Known rows, with every step that occurs
boku > pafin > kelib > meda: [-2.373  3.357  3.089 -3.687  1.090  0.885 -3.282 -0.313 -2.917 -1.928
  0.057 -2.908 -0.203  0.565 -0.656  2.252 -1.951  0.890  2.102  1.853
  1.195  4.538 -0.004  5.282  1.006 -2.541 -0.700 -0.037  2.382]
meda > kelib > gamen: [-0.551  0.893 -5.090 -6.809  0.329  1.582 -0.408 -0.375  1.941  1.636
  0.638 -0.720 -0.093 -0.072  1.918 -1.603  0.323  0.323  0.893 -0.945
  0.701 -0.412 -0.809  4.691 -1.106  0.991 -2.154 -2.119  0.932]
sofeg > pafin > boku > ribep > duze: [-0.632  3.051  5.463  2.436 -2.351 -0.156 -3.497 -1.860  2.077 -4.384
  0.111  2.701 -2.516  0.046 -0.462  2.351 -1.006  0.929  2.522  3.113
 -0.079  4.847  3.537  0.519  0.032  0.982  0.017  0.269 -1.448]
kelib > meda > boku > duze: [ 2.877 -0.316 -0.621 -0.948 -1.510 -0.082 -1.099 -0.823  2.265 -1.188
 -0.016 -1.558 -0.231 -0.877 -1.853  0.261  1.812 -0.396  3.281  1.784
  2.024  0.704 -2.115  2.144 -1.610 -0.351  1.275  0.285  4.240]
ribep > sofeg > pafin > boku: [ 0.547 -1.446  6.410 -0.258 -1.347 -0.398 -2.971 -1.864  2.184 -4.078
  0.403  0.589 -3.634  0.592  0.260  3.076 -0.822 -1.828  1.444  0.583
 -2.276  4.179  0.416 -0.062 -0.211  2.565 -0.920  0.388 -2.881]
pafin > kelib > meda > boku > duze > ribep > sofeg: [ 2.385 -0.733  1.346 -3.218  3.254 -1.253 -4.558 -3.060  2.160 -4.880
 -1.958 -4.157 -1.720  0.123 -0.647 -1.056 -0.356  0.502  5.292  2.522
  0.271  4.441  0.296  6.872 -2.251 -0.331 -0.880  1.311  2.076]
meda > boku: [ 1.644 -1.988 -0.175  1.123 -0.823 -2.016 -0.754  0.659  3.338 -1.865
  0.532 -0.117 -0.256  0.259 -0.324 -2.543  1.053 -0.554  2.332  0.918
  0.238  0.710 -2.717 -0.471  0.290  1.383  0.183  0.760  0.738]
meda > pafin > gamen: [ 0.112 -0.716  0.726  1.481 -1.170 -0.074 -1.247  0.737  1.200  0.283
  0.297  1.937  1.062  1.012 -2.047 -3.717 -2.997 -0.136  0.291 -1.652
  0.075  5.169 -3.755  1.287 -2.002 -1.723 -2.014 -0.945  1.501]
kelib > meda > pafin > sofeg > ribep: [ 0.898 -1.098  2.021 -5.510  0.453 -0.515 -2.557 -0.118 -1.126 -3.050
  1.191 -0.862 -0.584 -1.086  0.417 -3.975 -1.409  0.477  1.338  0.624
  3.795  3.551 -6.169  2.065  2.245 -0.934 -1.641 -1.163  4.193]
meda > boku > sofeg > pafin: [ 0.895  0.617  3.110  3.249  1.077 -0.760 -0.453 -1.608  4.131  0.439
  2.091 -0.752 -1.950  1.687  0.530 -1.840 -0.463 -2.669  4.114  3.565
  0.559  2.737 -1.541 -0.464  0.739 -1.402  0.746  1.770  1.632]
boku > duze > ribep > sofeg > pafin: [ 1.419  2.773  4.376  1.018  3.356 -0.157 -1.782 -4.261  2.698  0.450
 -0.759 -0.332 -3.754  0.622  1.218 -0.735 -0.755 -0.810  3.271  2.216
 -1.778  2.768  3.567  1.829  0.570 -0.321 -1.431  0.877 -1.711]
sofeg > pafin > kelib > meda > boku: [ 0.961 -0.421  2.951 -4.575  0.485 -1.140 -2.932 -0.140  0.419 -4.977
  1.234 -3.469 -0.852  2.139 -1.156  1.563 -3.599 -0.155  3.708  1.909
  0.500  6.378 -5.026  5.049  5.784  0.112 -0.126  2.644  1.523]
boku > sofeg > pafin > meda > kelib > gamen: [-0.217  3.480  1.785 -4.302  1.920  3.187 -0.098 -1.744  1.585  3.170
  3.632 -1.912 -1.001  0.963  2.417  1.948 -2.101 -0.573  3.288  2.670
  1.933  5.125 -2.354  4.643 -1.677 -2.413 -2.205  0.468  2.667]
sofeg > pafin > kelib > meda > boku > ribep: [ 0.530  2.911  3.106 -3.197  1.133 -1.612 -4.357 -0.016  0.060 -4.525
  1.334 -2.512 -0.746  2.416 -0.973 -0.573 -3.592  1.355  6.259  4.092
  2.193  7.170 -2.441  6.326  6.244 -1.574  1.207  2.549  2.070]
kelib > meda > boku > ribep: [ 2.091  0.519 -2.743 -1.977 -0.322 -1.716 -3.342  1.168  0.953 -1.674
  0.490 -1.033 -0.206 -0.024 -1.367 -2.110  0.847  1.817  5.216  3.158
  3.594  1.076 -2.167  3.581  2.526 -0.263  1.741  1.099  3.926]
sofeg > ribep > duze: [-0.083  1.125 -0.890  0.558 -0.987 -0.343 -2.139 -0.855  1.892 -2.803
 -1.412  0.709 -1.274  0.684  2.025  0.227  1.087  1.365  0.157  1.294
  0.262 -0.188  1.751  0.790  0.044  0.998 -3.206 -0.430 -0.112]
duze > ribep > sofeg: [ 1.500 -1.472 -0.560 -1.045  3.335 -1.362 -2.592 -1.654  1.201 -0.905
 -1.297 -0.688 -2.185  0.036  1.338 -2.070  0.336  0.612  2.247  0.613
 -1.262  0.037  1.987  2.159 -0.201  1.308 -1.841  0.822 -1.709]
duze > ribep > sofeg > pafin: [ 1.146  0.160  2.654 -1.364  3.583 -1.168 -2.794 -2.199  1.818 -0.647
  0.169 -0.326 -3.710  1.259  1.518 -0.890 -1.513  0.166  2.886  1.525
 -2.029  2.391  0.831  2.075  3.657  1.077 -1.984  1.718 -2.989]
boku > sofeg > ribep: [ 0.501  2.818  0.001  2.148  1.893  0.562 -0.612 -1.533  0.277  0.326
 -0.408 -0.794 -1.118  0.343  2.174 -3.376 -0.051 -1.349  1.049  3.002
  1.825  0.036  2.096 -0.140  0.191 -1.622 -0.370  0.361  2.629]
ribep > sofeg: [-0.220 -1.693 -0.305 -0.064  0.120 -0.716 -1.975 -0.396  1.423 -0.439
 -0.459  0.283 -1.924  0.421  1.150  2.030  1.654 -0.099  1.566 -0.832
 -0.838 -0.577  1.370  1.149 -3.503  0.348 -1.932 -0.848 -1.269]
pafin > boku: [ 0.963 -1.557  3.313  0.332 -1.469 -0.152 -0.493 -0.768 -0.106 -3.867
 -0.524  0.476 -0.405 -1.658 -0.839  0.097 -0.579 -1.132 -0.918  0.341
 -0.133  2.342 -0.198 -1.160 -1.012  2.233  0.673  0.207 -0.212]
meda > boku > duze > ribep > sofeg > pafin > kelib > gamen: [ 1.644  1.781  2.509 -2.769  3.867 -0.689 -3.431 -3.778  3.805 -1.931
 -0.549 -2.925 -3.144  2.103  1.536 -3.994 -2.610 -1.941  7.215  2.877
 -1.464  6.104  1.755  6.471 -0.738 -0.570 -3.543  0.695 -0.188]
boku > ribep > duze: [-1.321  2.608 -0.995  2.603 -0.766 -0.229 -2.839 -0.612  1.473 -0.667
 -1.016  1.994 -0.729  0.378  0.196  1.229  1.497  2.584  2.691  1.813
  1.104 -0.083  4.333  1.443 -3.495 -1.367 -0.647 -1.036  0.104]
meda > pafin > sofeg > ribep > duze: [-1.003 -0.981  3.496  0.094 -0.489 -1.170 -2.466 -1.207  2.731 -4.013
  0.103  2.042 -1.313 -0.671  1.585 -3.307  0.165  0.643  0.905  0.469
  1.688  2.863 -1.987 -0.075 -3.285 -0.829 -3.809 -2.167  0.954]
duze > ribep > sofeg > pafin > kelib: [-0.619  0.889  4.936 -2.574  4.753 -1.145 -3.335 -2.578  0.532 -3.615
 -0.627 -2.233 -2.757  2.139  1.637 -0.589 -4.224  0.158  2.690  1.267
 -2.520  5.889  1.404  4.458  3.421 -0.088 -2.423  1.955 -3.297]
ribep > sofeg > pafin > meda: [ 0.281 -0.041  6.168 -0.280  0.105 -0.105 -2.210 -0.371  1.045 -0.931
  2.241 -0.449 -2.375  1.611  0.762  5.942 -1.630  0.748  2.775  1.084
 -0.608  5.414 -2.403  1.278 -0.260 -0.510 -2.380  1.817 -1.965]
kelib > meda > pafin: [ 1.265 -1.745 -0.762 -4.137  0.122 -0.258 -1.202  0.382  0.221  0.804
  1.478  1.443  1.306 -1.258 -1.747  0.056 -0.210  2.026  1.530 -0.826
  1.347  1.118 -5.859  3.238  0.953 -1.725  0.189 -1.007  3.369]

Rows
[ 0.690  1.148  7.940  2.211 -1.552  0.808 -2.019 -3.828  3.145 -3.299
 -0.497  0.803 -3.777 -0.440 -0.153  3.289  0.372 -2.938  1.827  1.180
 -1.799  4.404  2.992 -0.206 -3.789  1.087 -0.510 -0.290 -1.264]  ribep > sofeg > pafin > boku > duze
[-1.144  1.445  5.373  1.728 -0.490 -1.948 -3.385 -0.565  2.354 -4.154
  0.082 -1.864 -3.441  0.627  2.249 -7.751  0.127 -2.445  3.910  4.223
  2.823  4.444 -1.286 -1.984  0.948  0.664 -2.380  0.028  2.330]  meda > boku > pafin > sofeg > ribep
[-2.488  3.470  5.341 -1.162 -0.207  0.705 -1.379  0.006  2.532 -0.076
  1.859 -0.254 -0.566 -0.476  1.342  1.665 -0.094  1.973  1.548  2.822
  1.375  5.121 -2.008  1.849 -1.823 -1.235 -1.358  0.204  0.824]  boku > pafin > meda > kelib
[ 1.954 -1.187  6.131 -1.101  1.967 -0.839 -3.472 -2.881  1.771 -4.542
 -0.245 -0.161 -4.134 -0.112  0.460 -1.180 -2.179 -1.084  1.841  1.642
 -2.068  4.817  1.092  0.861  2.843  3.654 -1.318  1.901 -3.425]  duze > ribep > sofeg > pafin > boku
[ 3.685  0.760  4.768  2.835  1.533 -1.133 -0.379 -2.060  3.002 -1.984
  0.094 -1.929 -0.192 -1.229 -0.712 -3.268 -1.052  0.850  3.990  4.398
  1.503  5.370 -1.928  0.090 -1.353 -0.508 -0.152  2.849  2.148]  pafin > meda > boku > duze > ribep
[ 1.252  0.215  2.179 -0.087  2.077 -0.330 -4.200 -1.636  0.351 -1.641
 -0.486 -1.331 -3.923  3.193  0.150 -2.087 -4.598 -1.020  2.146  0.457
 -1.800  6.459  0.955  3.231  2.758  1.435 -3.808  2.213 -2.129]  duze > ribep > sofeg > pafin > gamen
[-0.099  0.468 -0.825 -1.808 -0.237 -1.749 -5.490  0.061  1.444 -5.796
 -0.582 -1.756 -0.175  1.247 -1.138  1.797 -0.035  3.023  5.376  3.199
  2.490  3.658  0.180  6.979 -1.564 -1.238 -0.689  0.407  2.327]  pafin > kelib > meda > boku > ribep > duze
[-1.464  0.264  3.809 -0.824  1.508 -0.845 -0.496 -0.260  1.434 -2.266
  0.410  0.773  2.465  0.061 -0.491 -1.861 -2.383  1.197  0.966 -0.712
 -0.398  4.838 -3.028  2.812 -1.174 -3.223 -0.658 -1.083  0.284]  meda > pafin > kelib
[ 2.221  2.968  8.048  1.364  1.285  0.830 -0.372 -4.402  1.251 -3.513
 -0.873 -0.334 -2.182 -1.378 -0.621 -2.729 -2.982 -2.098  0.742  3.173
 -0.960  5.771  2.301 -0.627  2.945  1.618  0.872  1.946 -0.940]  sofeg > pafin > boku > duze > ribep
[ 0.414  0.232  2.998 -6.933  4.669 -0.482 -4.792 -2.200 -1.688 -4.065
  0.191 -3.940 -2.900  1.898  0.331  2.181 -4.107  0.889  3.167  1.564
 -1.071  5.632 -0.591  7.591  5.136  0.227 -2.235  2.699 -1.196]  duze > ribep > sofeg > pafin > kelib > meda
[ 1.680  0.351  6.030 -1.130  3.193 -0.975 -2.669 -1.638  0.757 -1.320
  1.498 -1.500 -2.835  1.479  1.155  1.893 -3.020  1.186  3.291  2.669
 -0.908  6.197 -1.643  2.252  3.195  0.146 -2.694  3.397 -2.408]  duze > ribep > sofeg > pafin > meda
[-1.251 -0.399  2.162 -0.286 -0.962 -0.135 -2.785 -1.264  0.444 -4.981
 -1.091 -0.780 -2.886  0.348  2.090 -0.810  0.298 -0.586  0.307  1.138
  1.868  1.730  1.668 -0.432 -2.848  1.074 -3.690 -0.995  0.205]  pafin > sofeg > ribep > duze
[ 3.964 -0.183 -1.060 -1.832  1.603 -1.042 -1.609 -2.164  1.953 -1.619
 -0.727 -2.465 -0.845 -1.225 -1.313 -3.777  0.109  0.745  3.717  3.458
  1.694  1.832 -1.597  3.140  1.700  0.888  0.774  1.776  3.884]  kelib > meda > boku > duze > ribep
[ 2.562 -0.143  2.750 -1.898  0.510  0.122 -2.334 -1.534  0.645 -2.988
  0.521  1.022  0.011 -2.574 -0.336 -3.751 -0.488 -0.307  1.599  2.294
  3.222  3.634 -3.857  1.905  0.540 -0.910  0.497 -0.486  5.125]  kelib > meda > pafin > boku > sofeg > ribep
[ 2.223 -2.069  2.845 -5.901  3.760 -2.573 -5.787 -1.866  1.743 -5.730
  0.254 -4.236 -3.125  2.502  0.189 -0.665 -3.400  0.505  5.787  2.282
 -0.641  6.300 -3.105  7.170  5.187  1.282 -2.061  3.449 -0.331]  duze > ribep > sofeg > pafin > kelib > meda > boku
[ 3.894 -0.150  1.660 -1.015  0.856 -0.432 -5.281 -2.515  2.682 -2.723
 -0.534 -2.936 -4.512  2.461 -1.540 -1.705 -2.827 -1.405  5.388  2.490
  0.166  7.001 -1.392  5.480  1.023  1.018 -2.591  2.474  2.073]  kelib > meda > boku > duze > ribep > sofeg > pafin > gamen
[ 1.737 -1.100 -3.139 -2.213 -0.372 -2.145 -5.349  0.438  2.378 -1.974
  0.317 -0.434 -2.369  0.733 -0.074  0.007  2.604  1.636  6.766  2.422
  2.423  0.471 -1.146  4.925 -0.713  0.413  0.127  0.130  2.292]  kelib > meda > boku > ribep > sofeg
[ 0.443  0.787  2.709  2.997 -0.914  0.585 -2.496 -3.002  2.218 -4.684
 -1.607  0.655 -2.127 -0.873  1.308 -0.530  1.097 -1.253  0.568  2.963
  1.310  1.713  3.953 -0.726 -4.729  0.618 -1.704 -0.414  1.494]  pafin > boku > sofeg > ribep > duze
[ 1.268  1.144  6.782  0.980  3.530 -1.848 -3.226 -3.738  4.899 -4.810
 -1.017 -2.602 -3.053  1.927  1.106 -2.623 -2.151 -1.439  5.631  3.350
 -1.831  7.026  1.722  3.900  0.359 -0.494 -1.551  1.997 -1.158]  meda > boku > duze > ribep > sofeg > pafin > kelib
[ 0.786 -0.988  0.369 -1.828  2.059 -0.463 -2.635 -0.876  0.333 -2.905
  0.462 -4.282 -0.116  0.561 -0.900  0.159 -0.928 -1.245  3.908  2.718
  2.242  3.452 -1.955  4.932 -2.078 -2.495  0.878  1.324  4.458]  pafin > kelib > meda > boku > sofeg
[ 1.301  1.279  1.070  1.343  3.036 -0.118 -1.738 -3.380  2.122 -0.140
 -1.869 -0.715 -2.387 -0.808  0.856 -1.458  1.416 -0.145  2.504  1.256
 -0.979  0.409  4.649  1.593 -3.869 -0.263 -1.260 -0.472 -0.519]  boku > duze > ribep > sofeg
[-1.516  2.416  5.638 -1.494  1.278  0.179 -0.812 -0.985 -0.802 -2.910
  0.770 -1.560 -0.668  2.382  0.286  1.565 -4.377 -0.724  0.803  0.689
 -1.337  5.784  0.059  2.529  3.834 -1.331 -0.616  1.297 -1.560]  sofeg > pafin > kelib
[-0.363 -0.371  4.387 -1.195  0.451 -1.194 -1.631 -0.449  1.061 -2.637
  0.550  0.773 -0.484 -0.347  1.468 -6.770 -1.367 -0.706  1.067  0.760
  2.495  3.907 -3.919 -0.753  0.730 -1.217 -1.892 -1.374  1.940]  meda > pafin > sofeg > ribep
[ 1.400 -1.603 -1.250 -2.927 -1.557  0.519 -2.266  0.986 -1.205 -0.054
  1.076  0.492  0.895  0.523 -3.264 -1.187 -3.215  1.101  0.934 -1.574
  1.539  4.999 -5.934  4.440 -0.374 -1.462 -1.362 -0.644  4.001]  kelib > meda > pafin > gamen
[ 1.382  0.406  2.051 -2.034 -0.035  0.014 -1.834 -1.423  0.923 -4.155
 -0.647 -3.565  0.534  0.167 -1.775  0.949 -0.533 -0.382  3.330  2.001
  1.444  4.340 -1.599  4.793 -2.043 -1.457  1.053  0.469  4.052]  pafin > kelib > meda > boku > duze
[-0.281 -0.138  2.369  0.806 -0.996  0.225 -3.293 -0.418  0.957 -0.996
  0.319 -0.196 -3.618  3.562 -0.118  1.714 -3.197 -1.724  1.417 -0.512
 -1.653  5.714  0.214  2.486 -0.522  0.499 -3.612  0.716 -1.649]  ribep > sofeg > pafin > gamen
[ 1.567 -0.526  1.761 -0.779 -0.878  0.352 -3.750 -2.638  2.212 -4.039
 -0.306  2.029 -1.198 -2.346 -0.001 -0.161  1.048  0.900  1.816  2.182
  2.342  2.906 -1.997  2.421 -3.615 -1.026 -1.284 -1.319  4.450]  kelib > meda > pafin > boku > sofeg > ribep > duze
[ 2.169 -2.073  3.305  1.156 -1.214 -1.739 -0.706  1.201  2.581 -2.255
  1.562 -1.039  0.621  0.002 -0.516  0.164 -0.780  0.627  2.640  2.063
  1.235  4.084 -5.216 -0.402 -0.954  0.417 -0.150  2.477  1.112]  pafin > meda > boku
[-0.417 -0.043  2.682 -0.513  0.281 -0.156 -2.140 -1.258  2.168 -0.053
  0.793  0.439 -3.238  1.914  1.022  3.020 -0.241 -0.748  2.312  0.187
 -1.661  1.697  0.353  1.154  0.591  0.272 -1.856  0.318 -2.392]  ribep > sofeg > pafin
[ 2.622 -2.886 -2.478 -3.450 -1.156 -1.292 -2.130  1.012  1.517 -1.925
  0.770 -1.752 -0.372  0.161 -1.399  0.023  0.619  0.479  2.565  1.168
  1.842  0.612 -4.834  2.701  1.850  1.642  0.699  1.389  3.033]  kelib > meda > boku
[-1.018  0.700 -0.227 -4.493  1.768  0.506 -0.833 -0.019 -0.234  0.232
  0.915  0.448  2.542 -0.007 -0.159 -2.984 -2.857  0.366  2.709 -1.111
 -0.080  3.992 -2.897  5.454 -1.759 -3.524 -2.513 -2.368  1.662]  meda > pafin > kelib > gamen
[-0.069  0.363  2.802 -2.955 -0.189  0.601 -0.147  0.194  2.077 -1.678
  1.454 -1.028  0.861 -0.484  0.868  2.601 -0.531  2.220 -0.155  0.915
  1.431  4.087 -3.519  2.058 -1.531  0.159 -0.997  0.974  0.523]  pafin > meda > kelib
[-0.299  2.760  3.184  2.205  1.863  1.223  0.031 -1.893  1.192  2.275
  1.629 -0.431 -1.719  1.038  0.791  0.855 -1.162 -2.295  1.681  2.289
 -0.080  1.835  1.366 -0.317  0.529 -2.645  0.454  0.900  1.126]  boku > sofeg > pafin
[ 0.887  1.310  2.102  2.430  0.253 -2.920 -4.265 -0.467  5.208 -1.460
  0.994  0.967 -3.177  2.358  1.102 -1.856  0.969  0.056  7.028  3.437
  0.118  3.281 -0.017  1.932  1.469 -0.017 -0.537  0.736 -1.121]  meda > boku > ribep > sofeg > pafin
[-2.123  1.768  5.188  1.910  0.268 -1.670 -2.616 -0.056  2.694 -3.340
 -0.088 -1.645 -0.500  1.491 -0.044 -3.318 -1.036 -0.758  4.090  3.237
 -0.015  5.393 -0.148  1.539 -0.621 -1.580 -0.785  0.480  0.950]  meda > boku > pafin > kelib
[-0.665  2.061 -0.900  1.402  0.997 -1.029 -3.488 -0.325  1.384  0.132
 -0.741  0.931 -1.633  0.879  1.143 -0.169  2.073  1.092  3.747  1.578
  0.603  0.070  3.808  2.248 -2.745 -1.107 -0.358 -1.142 -0.546]  boku > ribep > sofeg
[-0.552  0.091  0.301 -5.361  1.169  0.818 -2.111  0.168 -3.445 -3.356
 -0.200 -3.247  0.768  0.479 -1.056  3.295 -2.588  0.916  0.475 -0.014
  0.998  3.398 -1.622  5.592  1.162 -1.189  0.130  0.859  1.881]  pafin > kelib > meda
[ 2.976 -1.905  5.884 -0.299  2.255 -2.844 -3.574 -1.119  4.102 -3.290
  1.865 -1.456 -3.070  1.327  0.816 -0.655 -2.429  0.962  5.743  3.613
 -0.544  7.057 -4.458  1.756  3.039  1.647 -2.418  4.231 -1.840]  duze > ribep > sofeg > pafin > meda > boku
